Each row was made from one small tree. The marks that hang from a mark follow it in brackets, in the order of their numbers. Every link used is in the known rows. Write each row's tree.
Known rows:
K_924[K_143[K_814[K_431]] K_941[K_845]]: [ 27 -11  -4   8  11  12  -1   4  11   0  -1   8   9  28  15  13  -2   5
  -3   8  -8   4  -3  -2  11   9 -30 -20 -17 -20   1  10  12  11  -2  -9
   0  -6   4  16  19   3   1  -2   9   0  -8  -1  -7  -3  -5   2   1   4
   6 -29   1   7 -10  -1  -7  10 -15   2 -15   2   4  -4   6 -26  15  21
  -8  -4   2]
K_143[K_845]: [-13 -15   4   4  -8 -14 -12  20 -23   6  -7  13  11  -1  36  -6  -6 -15
   0  10  -8   7  -4  -7  -8   0  19 -18  19  -2   3   4  -1 -17   3  -4
   8   7  -3  -2 -19  -4   5 -16 -13   3 -15 -19   4   9  -8 -26  11   3
   2   5  -3   1  -9   2 -12  -1  14   6   6  -3   3 -20  10 -13  -3   0
  -6   1   2]
K_143[K_845 K_924[K_941]]: [ 16  -8  -1   7  -9  -1 -25   5  12  -1  -6  -1   4  17  10   1  -3  -7
   6   0  -4   8  -9  -5   8   1  19  -1   7   9  -7  11   3  -6   3  25
   5   5  -6  12 -22  -3  12  -7  -7   5 -11  -4   4  16   4  -4   6  12
   8  17   0  15   2   7  -9   3   1   7 -19  -3  -7   1   8 -14 -12  25
  10  17   6]
K_924[K_143[K_845] K_941]: [ 13  -5  -7  11  -3   7 -20   7  19  -3  -8   0   6  20  23  -4 -14  10
  28   4 -17   9  -6   1  -3  14  11 -18  -4   2  -5  13   7  -7  -4  21
  10   1  -1  24 -15   1   9 -11  -9   4 -14  -1  -6  17  -3   0   7  16
  -2 -16   4  11 -18  -6  -7   3  -4   4 -11   0  -3  -3   7 -35  10  13
   5  11   2]
K_924[K_941]: [ 16 -15  -4   5   9   8 -14  14  -1   4  -7  16  20   4  36  -8 -19  -1
  -1  20 -14   7  -8  -3  -7  -4  32 -18  16  -9   4  10   0 -13  -5   5
   5   7   3  23 -14 -10   2 -17  -7   5  -3  -9   4   6  -4 -30  14  -8
  10  -3  -3  13 -24 -15  -6  11   9  -4  -2 -26  -9 -46  14  -4   9   1
 -15  -5   0]
K_924[K_941[K_428]]: [  1  -3 -14   0   7   7  -9   9   5  -2  -2   5   9  -1  13 -15 -20   2
  16  14  -4   5  -5   4  -6  -6  29   0   9   3   1   6  -7  -2 -13   8
  -2  11   0  16 -10  -7  -4 -13  -2   0  11  -4   0   2  -2 -10  13  -7
   0   1  -2   4  -8 -18  -2   8   2   1  12 -19 -18 -35   9   5   8 -10
 -15   0  -5]
K_678[K_814[K_431]]: [  4 -47  -7  -2   3  -9   1  26 -43  17  -9  35  32   8  36  12 -12 -29
 -30  32 -19   3   0 -14 -21 -13   1 -33  26 -45  24  -9 -10 -23  12 -19
  19   6  11   2   0  -4  -9 -30   7  11  -3 -21   5   1 -12 -74  20 -21
  21  -7  -9   9 -39  -9 -23  13  10   0   9 -31  17 -51  34   0   6 -13
 -12 -49  -6]
K_143[K_814 K_845]: [ -1  -5   9  -8  -5   0 -12   9 -16   5   3  18   7   4  17   8   9 -14
 -26   2 -17   4 -11  -8  -6   0   2 -18  11  -6  -6   5   9 -23   8 -19
   8  -3  -7 -17 -16  -3   0  -6  -4   3 -18 -16  -2   3  -6 -14  11   9
   5   5  -4  11  -2  13  -7   4  17   4   1   7  13  10  15 -18  -5   6
   1   8   1]
K_428[K_143[K_845] K_941[K_814 K_924]]: [-21  29  22  -4   0 -13  18 -19   2  -8  -1 -20 -18 -28 -28 -16  10  16
  17 -27   9 -14  15   3   8   0  -3   7  11  25  -3 -19  -1  -6  -6  12
  -3  -4  -2 -13 -16   1   3  17   3  -5   3  18   1   3   6  13 -37   6
 -14  17   4 -14  14   7  23 -17   7 -10   9  11  -5  40 -27  13  -6 -16
  15   0   0]
K_924[K_143 K_941[K_428]]: [  0  -2 -17   1   1  10  -8   5  24  -7  -2   5   8   9  16 -16 -26  20
  30  10  -8   6  -5   8  -9   9  18   1  -6   1   0   9  -2   8  -9  21
  -1   7   1  25 -10  -2   1  -6  -6  -1   3  -3  -7   5  -3   4  21  -1
  -8 -10   1   4 -16 -21   1   1 -10   0   6 -10 -16 -27   6 -11  14  -5
  -2   9  -5]
K_143[K_814[K_431] K_924[K_941[K_428]]]: [ 37  -8 -17  -8  11  12 -14  -5  13   0   7   5   4  23 -21  14   0 -12
 -18  10   8   5 -15   0  -7 -11  -3  16  -8  -7  -3  10   1   8   5  -5
  -8  -4  -4  -6  14   0  -1   1  11   5   4   1  -1   1   7  -1  11  -3
  13  14  -4  10   5   9 -11  16  -9   9 -18  -7  11  11  21   4  -8  18
   1   6   1]
K_941[K_428[K_143[K_814]] K_845 K_924]: [-32  34  23 -17   0 -11  31  -8   9  -5   6  -7 -16 -26 -34 -14   2  23
  15 -23   7 -12  11   4  15   6   3  17  -3  13  -8 -15  -6  13  -3 -16
  -6   2   0 -19  13   8  -5  15  -1  -6  18   5  -2 -21   2  34 -10  -4
 -19   2   4  -4  37  -5  21 -15   4  -6  25  22 -11   7 -25  16  -1 -13
  -9  19   5]
K_143[K_814[K_431] K_845 K_924[K_941]]: [ 49 -15  -9   0   2   5 -25  -2   8   2   3   2   2  29   6  25  13 -22
 -21   2   0   9 -13  -9   1   1 -20 -10  -3  -1  -6  12  11  -6  12   0
   0 -11  -3  -6   6   1   9  -3   7   9 -16  -3   2  12   6  -8   0  14
  23  13  -2  16   4  22 -17  17  -3  13 -35   2  18  34  23 -17 -11  35
  11   9   8]
K_428[K_941]: [ -5  -4   5  -4   0  -9  -9  13 -10   4  -9  14  16  -9  21 -16 -20  -4
   2   8  -4   3  -4  -3  -7 -12  19 -22  25  -5   9  -5  -6 -15  -4   5
   0   5  -4   2 -34 -11  10 -12 -13   2  -2 -11  -1   0  -3 -38   0  -6
   3  12  -5  -4 -13  -9   2  -4  14  -3   0 -20  -5 -33  12   5  -4  -6
  -1  -2  -7]
K_428[K_143[K_924]]: [-16  -4  12 -12 -13 -15  -5   5  -3   0  -6  11   3 -16   3  -2  -6   2
  -4   6  -1   2   1  -6  -9   1  23   2  19   0   4  -3 -11  -9  11   5
   0  -4  -1 -12 -23  -4   9  -6 -13   4  -9 -16   0   9   0 -27  12  -6
  -2  18   2   6   5   4   0  -2  12  -9  -2  -1   7  -9   2   3 -19   5
  -6  23   0]
K_428[K_143[K_814[K_431] K_845] K_941]: [ 29  12  10 -28  12 -21  -1  -2  -5   7   0   0  -6  12 -24   9   9 -12
  -5   1   6  -4  -5  -6 -11  -1 -43 -16  11   7   0  -8   0 -12  10 -13
  -6 -19  -6 -32 -23   2   3   3   1   4 -19 -15  -5  13   0 -18 -26  17
   6  17  -1 -13   2  29   2   6  10   7  -2  14  24  63   6 -24 -10  10
   8  12  -2]
K_941[K_428 K_814[K_431]]: [ -5 -17 -17   4   2   6   4   7 -34   7   4   2   6 -11   9  -4   5 -27
 -27  19  10  -1   4   2 -18 -11  -9   5   4 -11  11  -1  -9   2  -3 -14
   0   4   7  -1  21  -4 -14 -11   7   0  15  -3   9 -13  -5 -23   9 -17
   2  -3  -4 -10 -19  -6  -9   9   0   3  15 -17   5 -28   4  26   6 -24
 -12 -36  -7]
K_428[K_143]: [-19  -8   8 -15  -2 -16  -1  12 -18   5  -6  17   9 -15  17 -13  -9   2
  -6  16 -11  -1   1  -4 -13  -3  18 -17  24  -7  11  -5 -10 -18   2  -5
   1   0   4  -7 -25  -7   1 -13 -14   4 -11 -20   5   9  -7 -40  16 -10
  -5   2   2   5 -12  -4   0   2  20 -10  11  -9   6 -30   3  -3  -3 -15
 -17   6  -4]

Which tree is each row?
[ -2   7 -12  11  -4   9 -10 -10  13  -6   4 -23 -13  -3 -25   2  14   2
   7 -11  10   3  -3   7   7  -1  -1  29 -12  21 -12   6   1   4  -2  22
  -3   5  -5   1   0   1  -1  13  11  -5   8  17   5   3   9  28  -3   8
  -1  14   1   1  10   6   1  -2  -6   2   0   2 -12  23  -8  12  -3   5
  17   0   0]	K_143[K_845 K_924[K_941[K_428 K_814]]]
[ 22 -16  -4  -2  -6   0 -11   8  -9   8   3  16   8  29  14  21   2 -16
 -19  11 -10   8 -11  -5 -10   7 -21 -20  -9 -17  -1   9   9  -9  11 -15
   5 -11  -3 -10   2   5   3 -11  -1   6 -22 -15  -8   6  -7  -8  16  13
   9 -15   0   3 -14  15 -14  11  -5   9 -10  11  26  20  20 -30   2  18
   6   2   3]	K_924[K_143[K_814[K_431] K_845]]
[ 38   2 -17  -5   6   4 -20  -7  15   2   7  -4  -7  29 -29  18  14 -17
 -12   0   9   5 -14  -2   1   0 -23  17 -13   9 -12  11   3   6   9   3
  -8  -5  -7 -12  10   6   1   0   5   4  -4   0  -4   9   9  15   0  16
  15  17   0   5  13  19 -12  16 -12  18 -17   8  10  47  14  -6 -10  28
  12  15   4]	K_143[K_814[K_431] K_845 K_924[K_941[K_428]]]
[-36   5  15  16 -18   2  16   2   7  -3  -9   1   4 -10  29 -13 -18  19
  20  -6  -6   3  14  -1  14  10  23 -10  -4  -5   3  -5   3  11  -4   5
   9  12   3  26   9   4   7  -2 -18  -2   9   2  -2 -10  -5  15   6  -8
 -13 -23   3   3   5 -22   6 -18  -8  -7   3   5 -19 -52 -18   5   3  -6
  -9   8   5]	K_941[K_845 K_924[K_143]]
[-23  23   3   0  11  -1  21  -5   5  -6  -1 -24 -15 -26 -26 -17   9  22
  25 -10  12  -8  11  11  13   1 -19  17  -9  20   0  -6  -6  11 -16  11
 -10   5   5   9   5   1 -11  16  12 -13  15  13   5  -2   2  22 -20  -7
 -14 -10   6 -15  10 -10  18  -6  -2  -2  19   5 -24   1 -33   5  14 -23
  -9  -4  -3]	K_924[K_941[K_428[K_143] K_814 K_845]]
[  0  -3   5  -6 -12   6  -9   6   5   0   2  14   4  11  14  12   3   7
  -3  -4 -20   7 -12  -4  -3  14   1 -20  -7  -7  -8   9  13 -16  11  -9
   6  -5  -7 -10 -10   3   5  -2  -4   2 -18  -8  -9   4  -6  10  18  15
   0  -9   1   9   1  10  -5   3   5   0  -7  17  15  20  14 -29   1  12
  10  11   3]	K_924[K_143[K_814 K_845]]
[-22  13   1  -7  -6  14  12  -6  17  -7   9   8  -2  -1   1  -4 -15  28
   9 -11  -9  -3  -1   5   1  11  28  14 -10  -3  -8   1   1   9   2  -7
   0   4  -4  -5  17   5  -2   7  -6   0  13  11  -7 -18  -1  27  23  -4
 -14  -5  -2   5   7 -16  11  -4  -3 -19   0  10   1 -12   0  15   4  -5
   1   7  -1]	K_941[K_428 K_924[K_143[K_814]]]
[ 24 -25  -5 -10  -6  -1 -11   7 -11  11   4  22  12  14   9  20   8 -26
 -50  17  -2   5 -11 -13  -7 -10  -1  -9   6 -25   8   5   1  -8  19 -17
   1  -7  -2 -18   9  -5   3  -9   0   8  -9 -15   1  -7   0 -35  15  -8
  19  13  -7  16  -3  13 -18  12   8   1 -25 -10  28  -7  25   7 -17  18
  -2   1   2]	K_143[K_814[K_431] K_924]
[ 12  -1 -17  -4  20   0  12  -9  -6   0   4  -9  -5  -5 -19  -7   2  -1
  -4  12  13  -7   3   9 -12  -3 -19  13  -2   3   6  -2 -10   9  -8   3
 -11  -6   8   3   7  -1 -15   3  17  -3   7   1   6   7   1  -9 -10 -11
  -5  -6   2 -10 -17  -2   3  15  -4  -2  13 -11   0   8 -10  10  13 -19
 -10 -21  -7]	K_924[K_941[K_428[K_143] K_814[K_431]]]
[  0   2 -11  17   3   6   2  -8  -3  -1   1 -20  -9  -3 -14   3  13 -13
  -3   3  24   0   5   7  10  -8 -29  28 -21   5   1   1  -4  21  -5  12
  -7   4   3  17  28   1  -7   7  16  -7  21  19   8  -7   7  13 -13 -10
   5  -4   0  -5   9  -5  -4  -3 -19   6   0  -6 -16 -11 -13  18   1  -3
  -2 -19   1]	K_143[K_924[K_941[K_428 K_814[K_431] K_845]]]
[ 14  17  16 -20  12 -17  11 -17   2   1   2  -5 -11   6 -32   1  10  -5
   1 -15  11 -10   3  -3   1   2 -27  -5   8   8  -2 -13  -1  -2   4  -7
  -3 -17  -3 -29  -7   5   5   9   0   4  -3  -2  -5   7   5   6 -30  15
   2  19   1 -10  14  22  11  -5   4   3   5  18  17  60  -3  -3 -13   5
   8  11   3]	K_428[K_143[K_814[K_431] K_845] K_941[K_924]]
[ -3   4  -5  -5 -10 -19   4  -9 -11   2   5 -20 -19  -5 -42   5  23 -17
  -3  -4  25  -6   6   4 -11  -6 -23  34  -7  15   3  -7  -9   7   8   7
  -9  -8   0 -22   8   6  -4   7  11  -2   1   1   6   6   6   7  -8   2
  -5  18   5 -13  13  21  -3   1  -4  10   9  15  13  47 -11  10 -16  -3
  10   1   1]	K_941[K_428[K_143[K_845 K_924]] K_814[K_431]]
[-10   5  13  17   5   1  22  -8 -23   1  -6 -17  -3 -22   4  -7   5 -12
  -8  -7  16  -8  18   1  17 -13 -13   4   4  -4  12 -16   1  11  -9  -5
   0   5   8  13  21  -2  -2   6   4  -7  20  14   8 -17   2   0 -34 -13
   2  -5  -3 -16   0  -8   9 -16  -6  -2   7 -10 -13 -16 -23  32  -1 -18
  -6 -30  -1]	K_428[K_941[K_814[K_431] K_845 K_924]]
[-30  20  18   9 -12   1  12  -4  15  -8 -11 -10  -2  -9   8 -18 -19  26
  39 -19   4  -2  13   3  18   8   7  -7  -2   8   0 -11   2  13 -11  19
   3   9  -2  24  -8   3  13   4 -18  -6  10  10  -7  -9   0  20 -18   0
 -12  -9   3 -12   9 -17  15 -32 -10  -5  -1   3 -24 -25 -22   4   2  -5
  -1   9   3]	K_428[K_941[K_845 K_924[K_143]]]
[ 20   8   5  -4   3   7   1 -14  13   0   1   0  -5  20 -10  11   1  -1
   7 -12   2  -3  -2   0  -1   4 -20 -12  -8   0  -3  -2  10   4   2  -2
   5  -9  -3  -8   5   7   8   3  -1   3 -11   6 -10   2   3  19 -15  18
   1   0  -1  -3   4  12   4  -3 -13   7 -17  13  15  35   5  -9  -6  16
  19   8   2]	K_428[K_941[K_924[K_143[K_814[K_431] K_845]]]]
[-36  16   7  -6  -2  -4  28 -13  -7  -4   7  -9 -14 -37 -19 -18  -1  17
   5 -11   8 -14  16  11   1   1  23  24   4  11   1 -14 -13   7  -5  -3
  -3   4   5 -11  10   2 -12  11   3  -6  20  15   7 -13   3  17  -3 -16
 -20   7   3  -7   9 -12  17  -7   6 -17  32   1 -11 -14 -23  36   0 -35
  -7 -12  -4]	K_941[K_428[K_143] K_814 K_924]
[-18  19   4   0 -14  10   7  -8  20  -7  12  -4 -12   5 -17   2  -1  21
  25 -25  -6  -3   0   5   2  13  15  14 -17  12 -14   3   5   6   3  -6
   2   1  -8 -13  12  10   0  10  -8  -1   4   8  -7  -9   1  51  10  11
 -10  -1   2   0  21  -1  10  -8  -8  -1   9  25   0  25  -5   5   1   3
  12  17   3]	K_941[K_428 K_924[K_143[K_814 K_845]]]
[-38   2   6  12  -6  -1  17   8 -22   0  -2  -8  -5 -33   6 -13  12  -5
  -2  -4   6  -3   8   5   7  -6   1  13  -2   6   2  -6  -6   4  -9  -6
  -2  14   2   3  10  -2 -13   5   1 -12  21   6  10 -17  -4   4  -3 -13
  -8 -12   0 -12   6 -14   3 -10   6   1  22  -2 -18 -35 -23  24   8 -25
 -14 -22  -5]	K_941[K_428 K_814 K_845]
[  6   8   5   1   3  16   0   4  26  -3  -2   7   5  12  12   8  -4  21
  13   1 -20   8  -8  -1  15  10 -11 -20 -15 -10  -6  10  17   1  -3  -3
   0   2   0  16   1   1   3   8   2  -4  -4   6  -8  -5  -3  15   3   8
  -3 -27   3  11   4  -8   3   3  -6  -1 -12   8  -4 -11   0 -29  16  12
  -3  10   5]	K_924[K_143[K_814] K_941[K_845]]
[-19  13  15   7   0  -1  15   5 -18   0  -8  -8  -1 -33   8 -11   5  -1
  -2  -9   4  -2   7  -2  11 -13  -5  -8   7   3   5 -10   4  -7 -10   2
  -1   8  -2   9 -11  -7  -3   7   3 -12   8   9   2 -11  -2 -11 -27 -10
  -2  -3  -3 -18   2  -9  11 -12   6  -2   9  -8 -16 -23 -23  13   6 -16
  -2 -21  -9]	K_428[K_941[K_814 K_845]]
[ 25 -20  -2  -8   2  -4 -14  12 -31  10   2  16  12  17  19  20  13 -33
 -34  14  -9   5 -12 -11 -11  -4  -8 -20   5 -15   3   3   3 -13  12 -32
   7  -7  -1 -19   3   0  -1 -15   1   8 -18 -24   1   3  -6 -21  10   9
  19   0  -5   3  -5  16 -19  15   9  11  -5   2  24  14  22 -17  -7  12
  -5  -3   2]	K_143[K_814[K_431] K_845]
[  4  -8 -14  13   2  24  -2   1  10  -5  -2   1   8  -2  24  -2 -11  16
   7  11 -18   3  -2   6  -1   9  15 -11  -9 -14   2  12  11  -5  -7  12
   4   1   4  26  -2  -4  -1   1   2  -3  -8  14  -2   4  -4  -1  13  -7
  -8 -24   0  11 -21 -15   3  11  -5  -9 -11 -14  -8 -33   8  -6  21  -2
   7 -22  -4]	K_924[K_143 K_941[K_814]]
[ 31  -9 -23  -4  15  18  -8   0  20   0   7  10   6  27  -5  12 -15   8
   2  11  -4   3 -10   6 -10   5 -14   1 -16 -12  -3  12   3  11  -3  -4
  -7  -6   2   8  16   3  -6  -5   7   3   1   3  -9   0  -1   5  18  -1
   2 -17  -1   6 -11  -3  -6  17 -18   7  -8  -3   9   6  20 -12  16  10
  -3  -4  -4]	K_924[K_143[K_814[K_431]] K_941[K_428]]
[ 30 -24 -19  15   4  18 -15  -1  -4   2  -2   1   8   9  18  12   7 -22
 -33  17   6   3   1  -2  -3 -12   3  -1  -4 -19   8   7   1  -1   5   7
   2  -6   9  13  15  -7   0  -4  16   3  -3   5   8   4   4 -23   0 -12
  13  -1  -3  10 -17   0 -14  16  -5  -5 -20 -24   8 -17  11   9  -2   7
   0 -25   1]	K_143[K_924[K_941[K_814[K_431]]]]
[  8  -3  -2  12  -5   7 -19  -6  10  -4   0 -10  -3  -3   7   7  13  -4
  -8  -5  -2   4  -3  -1   3   2   9   5  -3   7  -7   9   7  -7   3  20
   4   0  -1   8  -6  -3   5   6   6  -1  -8  12   7  13   5   4  -5   7
   6  12   1  11   1   7  -6   2   1   1 -19  -4  -5  12  -1  -1  -6  15
  15  -3   3]	K_143[K_845 K_924[K_941[K_814]]]
[-14  14  14 -14   6 -14  32  -7  -7  -1   6  -8 -13 -10 -29  -2   7   2
   2  -8  14 -11  12   4  13   1 -14  14  -9   4   2 -12 -10  22  -3 -18
  -5  -3   4 -15  29   9  -8  10   4  -2  22  -1   1 -18   1  22 -13  -5
  -5  -3   3 -10  21   3  11 -11  -4   2  19  18   2  16 -21  21  -2 -11
 -17   8   4]	K_941[K_428[K_143[K_814[K_431]]] K_845 K_924]
[ 15  12  -3  -7   2   2 -19  -6  25  -5   8  -7  -9  14 -30  11  10   2
   4 -13   0   4 -13   1   6   2  -3  19 -11  20 -18  12   6  -2   8  12
  -3  -1 -12 -16  -7   2   4  10   4   0  -2   9  -4   5   9  28   6  18
   5  23   1   8  22  12  -2   6  -2   4 -12  14   0  42   6 -10 -11  22
  11  29   3]	K_143[K_814 K_845 K_924[K_941[K_428]]]
[-17   4  16 -12 -19 -28 -10   5   2   2  -6  -1  -6  -4 -10   1   6  -3
   8  -3   3   1  -1  -8  -3   8  13   5  12  17  -3  -2  -7 -13  14  13
   1  -5  -5 -20 -27   2  11  -2 -13   3 -13 -14   1  16   3 -11   5  11
  -3  19   5   4  15  18  -3  -3  11   0  -1  13   9  23  -3 -12 -22   9
   3  29   4]	K_428[K_143[K_845 K_924]]
[  9   4 -13  -3  15  -5   3 -10  -4  -2   4 -22 -12   4 -25  -3  12  -1
  12   1  15  -6   3   9  -8   2 -31  18  -8  16   0   0  -6   7  -7  10
  -7  -9   6  -1   6   3 -12   1  18  -2   4   2   4  11   1   9 -19   4
  -6   0   5 -15 -12   9   1   8  -7   8  15   6  -1  39  -9  -3  10  -9
   1 -14  -2]	K_924[K_941[K_428[K_143[K_845]] K_814[K_431]]]
[-48  15  10  11 -16  -1  22   2   9  -6  -2  -9  -6 -13   3 -19 -18  29
  41 -13   3  -2  13   7  11   5  23  16 -11   6  -1  -5  -6  22 -12   9
   4  17  -1  19  13   9   2   1 -15  -5  26   8  -4 -17  -2  35   8  -5
 -19 -15   5 -10  14 -24  12 -25 -14   0  17   9 -25 -34 -21  14   5 -14
  -8   8   4]	K_941[K_428 K_845 K_924[K_143]]
[-19   8   8   8   1   8  14  -8  -8  -2  -3  -5   0 -32   6 -13  -6   5
  -3 -12   0  -8  12   5   6 -12  26   0  17  -2   7 -13   0  -5  -6   1
   3   7   2   1  -3  -7   1   9  -2  -1   9  17   5 -13   2  -7 -13 -12
  -5   9  -3  -5  -2 -14  15 -14   8 -17  10 -17 -12 -31  -7  33   0 -14
   7 -19  -6]	K_428[K_941[K_814 K_924]]
